Each row was made from one walk, in order. Every step used is in the known rows, and no mark comes twice. Write each row's walk.
In the rows, zero is written as 128.
Known rows:
Z/G: [128 127 136 133 119 122 104 113 122 130 144 119 146 130 143 151 111 128
 121 133 125 124]
R/C: [119 140 138 153 119 113 155 121 110 124 173 131 103 133 126 104 119 128
 136 130 120 135]
Z/C: [117 140 121 158 126 139 137 141 133 134  99 137 116 113 136 137 128 107
 137 134 130 121]
X/D/G/R/C/Z: [118 189 136 128 117  86 111  82 114 131 234 139  82 148 105 146 104 125
 139 119 152 132]
M/G/Z: [134 162 151 124 124 148  79 105 122 102 119 124 154 136 117 148 111 125
 134 132 128 120]
M/G: [138 144 137 119 134 136  93 116 123 109 115 129 132 123 136 155 124 127
 122 122 129 132]
D/G: [108 135 117  88 133 104 131 121 127 122 167 122 136 133 128 144 123 113
 113 117 132 125]
M/G/D/C/Z: [138 142 144 163 108 117  69  82  91 128 118 127  91 125 141 157 137 129
 113 131 151 141]
C/D: [124 151 147 131 146 108 153 109 130 125 132 116 121 134 126 133 135 129
 127 133 114 131]
D/C/Z/G: [129 135 156 148 107 103  80  92 104 138 167 124 100 133 154 144 116 146
 100 119 131 132]
R/C/D: [115 159 156 153 136  98 179 103 112 121 177 118  94 138 121 109 125 132
 134 135 107 138]
G/Z/C: [114 155 131 162 115 150 123 131 133 129 104 130 135 125 119 136 117 105
 148 145 128 110]
R/C/Z: [132 155 141 174 106  82 117 116 107 131 212 137  79 146 133 107 117 141
 126 128 125 135]
D/C/Z/G/M: [119 135 166 154 102 146  80 101 104 149 200 125  97 137 126 154  91 157
 106 129 135 147]
G/R: [141 141 126 122 125 108 119 122 126 146 105 132 128 115 133 138 122 135
 149 132 135 122]
R/C/Z/G: [132 154 150 182  98  72  93 101 101 132 229 129  96 149 146 130 105 145
 119 133 121 131]
D/G/R/C/Z: [126 177 125 130 108  37 112 103 103 143 233 138  90 138 136 136 108 132
 131 119 136 126]
C/D/G: [103 157 134  90 151  88 155 103 130 119 177 110 129 137 124 148 128 114
 112 121 118 127]
M/G/R/C: [143 167 146 138 120 101 109 104 103 123 138 138 110 118 137 139 113 134
 151 126 129 134]

Which walk is each row?
[113 160 140 158 146 116 162 121 135 131 105 124 105 119 133 143 133 111
 134 139 114 123] -> Z/C/D
[ 89 168 153 123 136 118 182 108 112 128 252 111  98 147  96 136  97 127
 126 133 115 149] -> R/C/D/G/M
[ 85 165 134 127 145 136 165 128 133 138 178 118 113 127 106 169 102 107
 128 138 122 134] -> Z/C/D/G/M
[121 149 113  79 129  84 123 116 125 141 149 128 141 120 134 156 117 119
 136 120 139 118] -> D/G/R
[111 176 151 166 135 130 149 113 134 124 113 119 128 132 117 142 120 107
 147 149 114 113] -> G/Z/C/D
[154 155 137 149 105  68  62  98 117 155 166 133 121 131 156 166 106 150
 130 134 136 119] -> C/Z/G/R
[133 159 161 137 112 123  71  62 112 146 146 131  95 130 126 165 111 143
 128 123 154 133] -> X/D/C/Z/G/R
[130 173 162 154 124  67 148  81 105 140 180 115 112 130 142 144 103 140
 148 143 110 129] -> Z/G/R/C/D
[ 97 156 144  98 145 129 155 115 129 131 211 109 125 142  99 159 104 125
 120 131 123 142] -> C/D/G/M
[102 174 146  96 141  95 140  95 128 114 183 103 146 149 110 145 116 113
 123 131 117 116] -> C/D/G/Z
[115 109 132 150 111 143 140 100 101 139  93 114 111 116 129 126 138 118
 132 139 145 138] -> G/D/C
[137 135 126 149 122 132  93 101 111 121  93 120 136 124 133 166 133 110
 134 142 144 134] -> M/G/D
[123 171 143 151 122 158  86 120 127 110  89 132 138 121 127 161 112 104
 143 139 131 113] -> M/G/Z/C
[142 134 129 189  94  83  71  91 107 148 164 118 125 143 149 167 118 127
 122 153 145 127] -> C/Z/G/D
[114 159 124 107 119  73 147 110 107 135 193 129 115 125 130 132 107 120
 142 124 131 127] -> D/G/R/C
[ 95 164 121 122 120 129 125 126 131 122 142 123 144 130 118 151 110  91
 133 134 134 106] -> D/G/Z/C
[114 161 127  81 137 130 120  94 135 129 149 128 129 129 103 164 116 111
 142 120 156 126] -> X/D/G/R
[118 193 162 154 140 139 114 100 128 105 100 119 131 126 125 165 119 106
 140 143 116 116] -> M/G/Z/C/D
[140 190 164 137 138  83 135  86 105 120 149 126 102 122 135 146 116 137
 151 130 115 137] -> M/G/R/C/D
